What can hang from each mark
J786: J202
J583: J101 J303
J993: J101 J869
J303: J291
J202: J786 J831
J101: J253 J447 J583 J993
J831: J101 J202
J291: J303
J447: J101
J253: J101 J745
J745: J253 J303
J869: J993

Each row was made from one small tree. The marks that hang from a mark follow it in brackets, in the order of their numbers. Every link used is in the known rows. Write each row's tree.
Known rows
J253[J745]: -9 -27 13 -19 -8 -9 4 14 17 -21 -18 5 -30 -3 28 -9 1 -12 19 -19 18 15 -6 22 11 -12 9 -3 27 -29
J253[J101[J993]]: 31 -49 16 -4 4 -13 14 10 14 -42 -10 8 -24 -37 59 -12 8 8 30 -34 12 22 -46 -6 20 -19 5 -15 29 -19
J447[J101[J583[J303]]]: 9 -31 21 -34 23 -13 11 58 35 20 -23 -1 -26 -35 3 -1 45 -10 2 -33 5 13 -7 4 5 -25 11 -2 -6 -20
J583[J303]: 6 -21 22 -24 48 -25 12 36 19 -13 6 -16 -28 -27 21 -16 26 -7 13 -22 -1 18 -3 12 10 -13 5 6 10 -15
J786[J202[J831[J101[J253 J583]]]]: 43 -42 15 -20 18 23 29 59 21 -45 -2 -22 -22 -28 -9 3 3 4 15 -20 33 7 8 -2 19 -11 -5 10 12 -36
J253[J745[J303[J291]]]: 3 -31 10 -24 21 -3 -25 6 9 -32 -24 -5 -28 -7 33 -21 15 -13 15 -14 15 -22 18 28 12 -28 3 -4 10 -14
J745[J253[J101[J993]] J303[J291]]: 42 -52 12 -22 50 -4 -34 -7 5 -63 0 -2 -27 -38 74 -24 40 -8 22 -30 5 -23 22 4 29 -24 -5 -54 29 4
J831[J101[J583 J993] J202]: -21 -41 31 -37 -6 -16 35 28 12 8 -29 -8 -9 -64 54 19 -10 -2 26 -28 16 20 -16 -10 24 -27 40 22 2 -9
J253[J101[J447 J583 J993]]: 22 -64 24 -3 17 -6 16 -10 31 -23 7 13 -21 -47 27 -13 13 10 13 -39 13 15 -79 4 9 -43 -15 -21 0 -20
J745[J253[J101]]: 30 -52 10 -25 19 -9 2 8 14 -54 5 8 -31 -19 36 -7 25 -12 13 -31 12 26 5 11 25 -1 -5 -49 46 -15
J869[J993]: 11 -10 16 -13 6 -12 11 39 0 -20 1 7 -37 -42 3 -11 13 -7 21 -31 11 26 -9 -13 18 -7 -7 25 24 -41
J745[J253[J101[J583 J993]] J303]: 30 -54 19 -30 51 -5 -3 -3 14 -47 2 1 -34 -44 65 -12 41 -9 14 -35 16 -12 -2 3 25 -32 -13 -63 8 0
J583[J101[J993] J303]: 1 -18 27 -1 47 -35 15 41 38 -33 35 -4 -24 -46 55 -18 35 -19 22 -32 -20 20 0 -5 17 -22 32 14 1 -14
J831[J101[J447 J583]]: 22 -80 21 -29 18 -3 27 20 23 -6 -11 1 -15 -34 0 -1 5 -7 2 -33 31 13 -27 22 1 -35 -13 25 -16 -14
J101[J447]: 3 -33 13 5 29 -5 15 18 23 -3 8 10 -29 -26 3 -20 17 -7 7 -26 -3 14 -30 31 3 -26 -10 2 7 -19
J253[J101 J745[J303]]: 25 -56 7 -18 22 -5 -3 -4 14 -59 -33 -1 -26 -3 30 -19 27 -4 16 -25 18 -6 -5 27 13 -30 2 -26 18 -17
J202[J786]: 23 4 23 -37 3 0 10 31 20 9 -7 9 -30 -26 35 -12 7 -12 18 -9 15 9 -19 15 9 -23 16 8 15 -17
J831[J101[J993] J202[J786]]: -4 -13 28 -37 -6 -18 30 31 7 18 -35 -5 -9 -58 75 8 -7 -5 38 -16 5 17 -2 -4 23 -27 74 26 24 -8
J745[J253[J101] J303[J291]]: 46 -55 7 -31 53 -1 -35 -1 5 -68 -4 -5 -28 -25 43 -20 45 -14 10 -27 9 -22 34 19 26 -19 -13 -51 22 3
J202[J831[J101]]: 39 -53 8 -13 14 0 34 48 15 -53 -15 -28 -21 -25 2 -11 14 -5 19 -24 19 6 -4 10 20 -6 29 34 11 -34
J447[J101[J253[J745] J583[J303]]]: -3 -34 18 -38 22 -20 5 68 37 35 -23 4 -21 -8 -12 -1 29 -1 1 -34 -2 8 6 9 9 -35 12 -11 15 -27
J869[J993[J101[J447 J583[J303]]]]: -5 -23 28 -21 38 -15 10 16 12 -21 19 -6 -32 -56 -16 -9 22 -9 10 -44 5 28 -8 -4 6 -27 -17 45 17 -38
J786[J202[J831[J101[J993]]]]: 44 -36 16 0 14 16 29 42 11 -57 -8 -22 -26 -42 35 -4 8 0 31 -21 28 10 4 -13 20 -1 16 12 24 -36
J869[J993[J101[J447]]]: 1 -17 17 -5 19 -11 10 20 1 -29 9 3 -35 -49 -3 -12 17 -10 20 -43 1 30 1 1 10 -17 -10 49 37 -39
J583[J101 J303]: 6 -21 22 -12 50 -27 15 50 39 -40 28 -7 -24 -29 18 -16 39 -26 9 -27 -15 21 17 15 14 -17 20 18 -4 -13
J831[J101[J253 J583] J202[J786]]: -6 -23 29 -68 3 -9 31 58 21 41 -27 -5 -4 -36 4 20 -15 -2 12 -16 13 12 3 11 22 -43 40 24 9 -8
J993[J101 J869]: 4 -33 19 -32 23 -14 13 36 6 -28 -10 -15 -27 -54 59 1 -3 -12 26 -28 12 35 0 13 26 -15 -6 75 75 -2
J447[J101[J993]]: 13 -21 13 -2 -2 -16 12 54 19 15 -31 14 -31 -41 60 -7 32 -3 29 -37 -6 15 -11 -7 12 -18 30 -1 24 -25
J253[J101[J583] J745[J303]]: 20 -64 17 -35 19 1 -2 -10 24 -49 -28 -1 -24 -10 17 -12 22 -4 6 -26 32 -9 -24 25 10 -41 -15 -29 -4 -17
J786[J202[J831]]: 33 -10 12 1 17 24 22 42 19 -55 2 -19 -32 -32 6 -8 14 -4 21 -14 19 9 3 -1 19 3 2 -2 20 -40
J253[J101 J745[J303[J291]]]: 32 -61 7 -21 20 -2 -26 -12 13 -65 -32 -4 -21 -4 29 -23 22 -3 15 -22 19 -18 1 27 15 -29 -1 -22 19 -14
J291[J303]: 10 -25 15 -9 21 26 6 29 6 -11 -11 -7 -23 -27 29 -4 21 -8 16 -18 6 -4 -15 87 12 -20 -5 4 16 -23
J869[J993[J101[J253 J447]]]: 0 -17 16 -8 26 -15 9 39 2 -15 16 7 -32 -39 -15 -11 8 -1 18 -45 -6 28 7 2 16 -26 -15 47 47 -40
J583[J101 J303[J291]]: 13 -24 21 -16 47 -23 -15 39 38 -48 30 -10 -15 -30 17 -19 35 -26 6 -25 -13 7 25 11 15 -16 19 23 -4 -9
J101[J253[J745] J447 J993[J869]]: -17 -43 18 3 35 -30 9 27 23 32 15 12 -22 -32 47 -22 -10 13 29 -29 -19 17 -47 12 22 -50 7 14 71 -17
J101[J253[J745] J447]: -13 -38 8 -2 27 -16 6 32 27 16 7 16 -25 7 -18 -19 -1 3 7 -26 -11 11 -15 39 10 -40 -4 -10 32 -28

Which tree is each row?
3 -12 16 -21 12 -15 10 51 -4 -23 6 2 -33 -38 0 -4 0 -2 24 -42 2 31 20 -8 23 -16 -11 51 52 -39
J869[J993[J101[J253]]]
-6 -33 12 -10 31 -11 11 38 16 -11 11 4 -25 -19 3 -8 -1 -2 13 -40 -9 21 8 33 12 -34 -12 34 42 -17
J993[J101[J253 J447]]
-3 -27 8 -24 32 -12 2 50 13 0 -11 4 -28 6 12 -15 3 1 14 -21 3 -8 16 29 20 -36 -5 -9 24 -16
J101[J253[J745[J303]]]
-13 -37 36 -9 53 -22 15 0 37 18 30 -2 -25 -57 28 -17 20 1 10 -35 -3 9 -66 1 3 -50 -6 -8 -16 -17
J101[J447 J583[J303] J993]
-9 -45 39 -16 66 -29 17 8 36 26 30 -8 -23 -76 46 -17 19 3 13 -30 -3 16 -76 -4 11 -51 -9 20 13 -5
J101[J447 J583[J303] J993[J869]]
0 -33 28 11 75 -40 16 33 44 -16 45 -4 -21 -60 50 -27 41 -17 18 -33 -34 23 -21 6 14 -37 27 32 21 -5
J583[J101[J447 J993[J869]] J303]
21 -85 30 -23 27 -16 29 18 19 6 -5 -3 -13 -66 51 -2 0 2 20 -33 25 19 -53 -1 11 -43 -4 44 14 -6
J831[J101[J447 J583 J993[J869]]]
-19 -47 33 -43 6 -22 37 34 10 14 -31 -13 -7 -79 67 20 -13 -2 31 -24 16 27 -25 -12 30 -29 38 42 27 1
J831[J101[J583 J993[J869]] J202]
47 -37 13 -7 14 20 29 46 14 -62 -11 -25 -25 -31 10 -4 12 -4 22 -18 30 10 15 -2 18 3 10 16 20 -36
J786[J202[J831[J101]]]
5 -28 26 -23 20 -21 13 48 32 27 -20 2 -27 -51 43 -3 39 -3 15 -38 0 12 -23 -13 9 -31 21 -6 0 -21
J447[J101[J583[J303] J993]]
7 -34 28 -29 31 -27 14 55 32 33 -19 -4 -24 -65 56 -1 37 -2 19 -35 0 18 -33 -16 14 -33 19 18 25 -12
J447[J101[J583[J303] J993[J869]]]
-11 -39 28 -28 44 -12 11 7 29 -19 16 -13 -25 -41 0 -5 17 -12 1 -38 5 18 -12 25 1 -38 -15 31 3 -15
J993[J101[J447 J583[J303]]]
29 -59 23 -36 28 -11 12 11 30 -37 -2 -6 -20 -29 3 -5 22 2 2 -32 20 21 -42 8 12 -26 -15 -15 -2 -17
J253[J101[J583[J303]]]
24 -56 20 -43 35 -13 1 3 25 -46 14 -1 -27 -26 21 -3 32 -12 3 -34 16 23 -4 5 22 -12 -13 -55 25 -13
J745[J253[J101[J583[J303]]]]
16 -66 8 1 8 -9 3 -20 27 -43 -13 10 -21 0 6 -20 16 -2 11 -30 9 18 -37 35 5 -28 2 -24 29 -31
J253[J101[J447] J745]
50 -24 22 -23 6 0 31 37 19 -22 -9 -20 -21 -39 41 -17 10 -4 34 -15 18 -3 -22 -5 16 -24 61 33 17 -31
J202[J786 J831[J101[J993]]]
53 -28 17 -33 9 5 31 43 21 -28 -14 -22 -20 -27 10 -15 14 -9 21 -13 22 -2 -9 11 14 -20 53 36 9 -31
J202[J786 J831[J101]]
35 -61 8 0 27 -1 35 35 20 -46 -5 -23 -21 -26 -14 -19 19 -4 14 -28 10 3 -14 20 12 -16 26 31 6 -34
J202[J831[J101[J447]]]
52 -34 16 -20 22 5 31 32 27 -19 -3 -19 -20 -28 -5 -23 21 -9 16 -16 13 -5 -20 22 7 -30 49 33 7 -33
J202[J786 J831[J101[J447]]]
27 -57 6 -18 11 -6 30 55 17 -42 -14 -24 -19 -4 -10 -12 2 1 19 -24 14 3 6 15 24 -15 32 26 27 -38
J202[J831[J101[J253[J745]]]]
27 -58 10 -11 31 -9 2 -4 20 -46 13 13 -30 -21 21 -14 31 -13 8 -34 2 24 -7 22 18 -11 -9 -52 40 -17
J745[J253[J101[J447]]]
44 -30 28 -38 3 6 32 30 28 -16 -5 -20 -20 -46 31 -11 7 -4 24 -17 29 -6 -36 -8 14 -32 48 29 -4 -32
J202[J786 J831[J101[J583 J993]]]
4 -34 30 -47 33 -10 -10 21 30 -10 11 -14 -19 -37 3 -7 13 -7 -1 -21 19 3 -23 5 10 -27 -19 6 -16 -13
J101[J583[J303[J291]]]
41 -47 17 -7 24 25 30 35 25 -50 -1 -21 -23 -37 -10 -4 14 -3 10 -22 31 6 -6 5 10 -12 -2 10 0 -37
J786[J202[J831[J101[J447 J583]]]]
-5 -24 21 -21 23 -11 10 35 11 -8 19 7 -31 -45 -27 -5 5 -2 11 -46 4 26 -6 -2 13 -33 -28 45 28 -39
J869[J993[J101[J253 J447 J583]]]
7 -63 23 -22 -16 -10 4 -19 26 -38 -16 10 -21 -23 47 -5 -3 4 21 -32 31 17 -58 -2 15 -33 1 -28 19 -30
J253[J101[J583 J993] J745]
0 -32 13 -13 7 -28 7 70 20 36 -31 13 -24 -30 59 -6 15 6 31 -33 -12 17 -8 -7 23 -30 32 11 70 -21
J447[J101[J253[J745] J993[J869]]]
2 -29 22 -16 27 -29 17 63 13 25 7 5 -25 -48 69 -9 -14 16 36 -27 -6 21 -35 -11 35 -34 0 25 68 -7
J101[J253 J993[J869]]
-23 -43 21 -28 19 -6 6 18 28 -5 9 3 -23 -13 -11 -1 -9 -5 4 -40 8 16 -6 33 6 -46 -19 24 27 -25
J993[J101[J253[J745] J447 J583]]
1 -34 18 -37 31 -19 14 62 8 -9 0 -11 -24 -39 41 3 -14 -1 25 -31 3 34 8 14 32 -25 -12 71 86 -2
J993[J101[J253] J869]
-4 -16 27 -38 31 -20 10 47 7 -14 16 -7 -31 -44 -13 -1 7 -2 13 -43 6 29 9 -13 19 -24 -19 46 31 -36
J869[J993[J101[J253 J583[J303]]]]
34 -55 18 -10 14 -18 16 14 12 -35 -11 4 -22 -50 73 -11 7 10 33 -32 11 28 -55 -7 27 -23 2 8 54 -9
J253[J101[J993[J869]]]
-11 -47 14 -22 39 -21 7 33 17 -2 5 -6 -21 -28 25 -8 -8 -3 19 -32 -7 29 -1 31 20 -39 -7 62 90 -9
J993[J101[J253[J745] J447] J869]
-2 -39 20 6 48 -28 17 46 21 35 22 11 -22 -49 45 -21 -5 17 26 -31 -21 18 -52 7 25 -50 -5 21 61 -8
J101[J253 J447 J993[J869]]
22 -31 9 -32 56 0 -35 14 3 -41 1 -6 -33 -28 49 -19 38 -21 10 -21 6 -27 48 19 24 -17 -11 -36 16 5
J745[J253 J303[J291]]
25 -58 12 -10 19 -10 -25 -19 10 -60 -26 1 -21 -20 68 -26 17 4 30 -27 15 -18 -15 8 19 -35 11 -25 24 -14
J253[J101[J993] J745[J303[J291]]]
-14 -44 15 -16 18 -17 34 29 11 2 -29 -6 -10 -41 11 4 8 -8 16 -25 -5 21 4 28 13 -24 40 26 14 -10
J831[J101[J447] J202]
-16 -33 26 -30 22 -13 3 31 23 18 0 7 -27 -24 44 -8 -8 9 20 -29 13 -13 -28 0 20 -57 -13 -19 4 -17
J101[J253[J745[J303]] J583 J993]
-19 -35 15 11 22 -25 7 20 24 23 14 18 -26 -13 33 -23 -7 11 24 -32 -17 8 -35 16 13 -47 8 -15 40 -29
J101[J253[J745] J447 J993]
-4 -27 24 11 72 -40 17 51 45 -5 53 5 -20 -34 20 -28 33 -7 13 -38 -41 13 -5 10 14 -46 22 6 7 -15
J583[J101[J253 J447 J993] J303]
13 -63 19 -32 -12 -2 4 -11 29 -46 -21 7 -21 -7 11 -2 2 -2 7 -28 35 18 -39 15 11 -26 -10 -25 13 -29
J253[J101[J583] J745]
8 -33 17 -5 73 -29 -15 49 47 -20 47 -3 -11 -19 -17 -28 33 -14 -3 -31 -35 1 18 26 13 -39 8 16 3 -12
J583[J101[J253 J447] J303[J291]]
-10 -28 35 -35 43 -29 16 49 29 29 24 -3 -23 -40 31 -6 -3 15 15 -32 1 10 -39 -15 20 -45 -8 -7 6 -15
J101[J253 J583[J303] J993]
24 -57 25 -19 0 -6 16 3 24 -34 -5 8 -22 -45 45 -4 4 9 20 -36 26 18 -63 -9 18 -31 -12 -18 6 -20
J253[J101[J583 J993]]
-6 -43 20 -21 34 -4 15 42 37 32 22 14 -23 -20 -35 -8 -1 6 -8 -31 2 6 -43 29 8 -52 -36 -6 -7 -20
J101[J253 J447 J583]
-2 -40 7 -7 50 -10 -18 25 21 7 3 7 -22 3 -12 -29 11 2 4 -24 -12 -22 5 44 10 -52 -11 -10 19 -16
J101[J253[J745[J303[J291]]] J447]
3 -29 20 4 67 -27 15 36 47 -29 40 -3 -22 -31 0 -25 47 -25 0 -31 -28 17 3 26 4 -29 17 13 -12 -16
J583[J101[J447] J303]
